What can hang from each mark
z_336: z_942
z_365: z_942
z_315: z_100
z_100: z_315 z_429
z_600: z_349
z_558: z_574 z_600
z_349: z_600
z_233: z_574
z_574: z_233 z_336 z_558
z_942: z_336
z_916: z_100 z_574

Known rows, with every way that one mark hangs from another
(z_574 z_233 (z_336 z_942)): -.35 -.44 -.10 -.07 -.04  .22 -.28  .06  .06 -.23 -.02  .28  .40 -.11 -.26  .57 -.09 -.27 -.41 -.07 -.02 -.08  .19  .22
(z_574 z_233 (z_558 z_600)):  .01  .07 -.10  .08  .25  .01 -.20  .25 -.10  .06  .24 -.09  .24 -.29 -.09 -.71 -.08  .41 -.13 -.15  .05  .10  .12 -.11
(z_916 (z_100 z_429)): -.01 -.19 -.47 -.02 -.06 -.13 -.12  .11  .30 -.27  .07 -.30 -.03 -.23 -.17  .08 -.28 -.33 -.23  .37 -.42 -.28 -.57  .50
(z_233 (z_574 z_336 z_558)): -.02 -.28 -.05  .13  .13 -.03 -.23  .32  .01 -.06 -.25  .27 -.06  .10  .15  .00 -.34 -.05  .49 -.37  .12 -.31 -.20  .01
(z_574 z_233 (z_336 z_942) (z_558 (z_600 z_349))): -.18  .02  .17  .00  .05  .16 -.17  .30 -.38 -.08  .31  .14  .46 -.09 -.20  .01 -.18  .47 -.40 -.06  .20  .25  .37 -.27
(z_100 z_429): -.15 -.20 -.30  .01  .02 -.12 -.12  .14  .32 -.29  .03 -.10 -.01 -.21 -.16  .09 -.13 -.24 -.11  .06 -.28 -.22 -.48  .33
(z_600 z_349):  .06 -.10 -.14  .06  .07 -.09  .04  .21  .12 -.18  .12  .04 -.05 -.10 -.15 -.05  .04  .00 -.13  .01 -.05  .09 -.25  .00
(z_233 (z_574 (z_336 z_942) (z_558 (z_600 z_349)))): -.04 -.07  .25  .07  .05  .05 -.16  .51 -.41 -.11  .11  .25  .11  .31  .04  .16 -.30  .31  .02 -.20  .26 -.02 -.04 -.36
(z_558 (z_574 z_233 (z_336 z_942)) z_600): -.37 -.20 -.03 -.12  .16  .21 -.11  .23  .02 -.18 -.07  .20  .42  .09 -.19  .13 -.08 -.11 -.39 -.10  .09 -.06  .13 -.05
(z_315 z_100): -.01 -.08 -.38  .10 -.11 -.11 -.14  .10  .32 -.11 -.03 -.19 -.04 -.02 -.12  .02 -.09 -.22 -.12  .13 -.22 -.15 -.46  .35
(z_365 z_942): -.05 -.24 -.06  .02 -.06  .04 -.16  .17  .14 -.18 -.13  .00  .13 -.05  .05  .49  .08 -.27 -.33  .04 -.08 -.19 -.20  .09
(z_233 (z_574 z_336 (z_558 (z_600 z_349)))): -.01  .04  .14  .11  .18 -.05 -.06  .53 -.27 -.07  .08  .20 -.10  .23  .07 -.34 -.33  .32  .31 -.28  .24  .00 -.10 -.33
(z_574 (z_336 z_942)): -.32 -.43 -.04 -.11 -.25  .12 -.16  .13  .10 -.33 -.13  .33  .20  .11 -.05  .84 -.02 -.40 -.16 -.08  .01 -.18 -.19  .11
(z_233 (z_574 (z_336 z_942) (z_558 z_600))): -.14 -.22  .17  .03 -.01  .09 -.28  .43 -.29 -.11 -.06  .28  .13  .31  .15  .23 -.29  .09  .15 -.29  .20 -.22 -.16 -.23
(z_349 z_600):  .09 -.17 -.14  .16  .04 -.06 -.10  .22  .21 -.14  .11  .05  .01  .04  .07  .04  .22 -.03  .03 -.03 -.05  .03 -.25  .12
(z_233 (z_574 (z_336 z_942) z_558)): -.06 -.39  .07  .08  .01  .07 -.34  .28 -.13 -.11 -.22  .33  .15  .19  .12  .48 -.31 -.06  .21 -.29  .13 -.34 -.16 -.01
(z_558 z_574):  .02 -.19 -.26  .03  .21 -.07  .03  .17  .38 -.14 -.25  .02  .00 -.03  .01 -.20  .03 -.20  .09 -.11 -.04 -.20 -.42  .09
(z_558 (z_574 (z_336 z_942)) (z_600 z_349)): -.24 -.05  .11 -.12  .01  .09  .10  .37 -.06 -.28 -.01  .20  .20  .31 -.08  .30 -.04 -.02 -.25 -.01  .15  .05 -.16 -.29
(z_916 (z_100 z_429) (z_574 (z_558 z_600))):  .33  .18 -.23  .30  .08 -.16 -.02  .29 -.07 -.14  .03 -.39  .07 -.21  .11 -.44 -.41  .20 -.18  .27 -.17 -.27 -.76  .01
(z_233 z_574):  .10 -.33 -.19  .15  .23 -.07 -.17  .26  .19 -.10 -.14  .14 -.18  .05 -.03 -.10 -.12 -.24  .17 -.22 -.07 -.30 -.36  .17
(z_100 z_315): -.07 -.18 -.43  .10 -.12 -.03 -.09  .21  .32 -.11 -.07 -.16 -.12  .01 -.15 -.04  .09 -.14 -.12  .12 -.08 -.15 -.30  .36
(z_365 (z_942 z_336)): -.11 -.27  .08 -.07 -.26  .13 -.14  .24  .07 -.27 -.24 -.09  .13 -.14  .16  .84  .07 -.25 -.56  .10 -.08 -.25 -.05  .07

Rows
-.21 -.31 -.02  .00 -.01  .18 -.33  .09 -.10 -.09 -.02  .20  .50 -.19 -.11  .34 -.18  .09 -.22 -.15  .08 -.06  .25  .06 -> (z_574 z_233 (z_336 z_942) z_558)
-.26 -.13  .14 -.08 -.22  .10 -.17  .31 -.22 -.20  .04  .20  .29  .14  .13  .35 -.11  .12 -.01 -.16  .20 -.05 -.12 -.23 -> (z_574 (z_336 z_942) (z_558 z_600))
-.14  .13  .11  .01 -.03 -.03  .04  .41 -.19 -.14  .19  .11  .06  .07  .05 -.21 -.16  .35  .15 -.14  .23  .16 -.06 -.36 -> (z_574 z_336 (z_558 (z_600 z_349)))
-.24 -.28 -.24 -.04  .29  .10 -.07  .12  .32 -.13 -.26  .19  .22 -.10 -.17 -.11 -.14 -.24 -.05 -.18  .01 -.14  .07  .17 -> (z_558 (z_574 z_233 z_336))
 .22 -.07 -.68  .38  .13 -.01 -.13  .11  .27 -.09 -.07 -.52  .08 -.36 -.38 -.30 -.37 -.09 -.69  .58 -.36 -.31 -.39  .68 -> (z_916 (z_100 z_315 z_429) (z_574 z_233))
-.23 -.02 -.04 -.01  .13  .09 -.18  .27 -.12 -.05  .12  .12  .26 -.16 -.05 -.38 -.21  .26  .00 -.23  .15  .06  .21 -.10 -> (z_574 z_233 z_336 (z_558 z_600))
-.33 -.10 -.14 -.08  .28  .12 -.02  .27  .16 -.14 -.10  .15  .21  .00 -.18 -.36 -.11 -.10 -.10 -.18  .09 -.04  .08 -.03 -> (z_558 (z_574 z_233 z_336) z_600)
 .12  .21  .03  .09  .10 -.11  .03  .39 -.18 -.04  .29 -.10  .03 -.07  .03 -.53 -.05  .50  .02 -.07  .13  .20 -.17 -.34 -> (z_574 (z_558 (z_600 z_349)))
 .14  .12 -.35  .36  .03  .10 -.09  .29 -.12  .05 -.08 -.26  .14 -.09 -.06 -.49 -.37  .28 -.31  .28  .09 -.13 -.08  .15 -> (z_916 (z_100 z_315) (z_574 z_233 z_336 (z_558 z_600)))
-.21  .05 -.05 -.06  .34  .09  .10  .34  .05 -.12  .08  .12  .19  .01 -.27 -.44 -.12  .12 -.23 -.08  .12  .17  .18 -.17 -> (z_558 (z_574 z_233 z_336) (z_600 z_349))
 .11  .22 -.03  .11  .32 -.02 -.09  .32 -.22  .07  .41 -.13  .22 -.29 -.20 -.79 -.10  .62 -.25 -.06  .10  .31  .21 -.23 -> (z_574 z_233 (z_558 (z_600 z_349)))
 .15 -.03 -.02  .16  .26 -.10 -.19  .45 -.13  .04  .05  .02 -.12  .10  .15 -.58 -.19  .26  .31 -.30  .10 -.18 -.29 -.18 -> (z_233 (z_574 (z_558 z_600)))
-.30 -.10 -.08 -.13  .07  .02  .10  .34  .20 -.23 -.21  .20  .02  .23  .06 -.10 -.06 -.23  .15 -.19  .13 -.14 -.30 -.13 -> (z_558 (z_574 z_336) z_600)
 .25  .12  .06  .20  .31 -.12 -.08  .52 -.24  .04  .20 -.01 -.12  .09  .04 -.66 -.22  .48  .19 -.20  .14  .04 -.21 -.32 -> (z_233 (z_574 (z_558 (z_600 z_349))))
 .09  .07  .24  .29  .16  .15 -.06  .30 -.43 -.09  .08  .16  .47 -.07 -.08 -.03 -.22  .47 -.47 -.07  .27  .14  .13 -.40 -> (z_916 (z_574 z_233 (z_336 z_942) (z_558 (z_600 z_349))))
-.28 -.38 -.06 -.12 -.03  .10 -.06  .16  .22 -.28 -.34  .28  .24  .20  .01  .63 -.05 -.39 -.08 -.11  .06 -.26 -.28  .05 -> (z_558 (z_574 (z_336 z_942)))
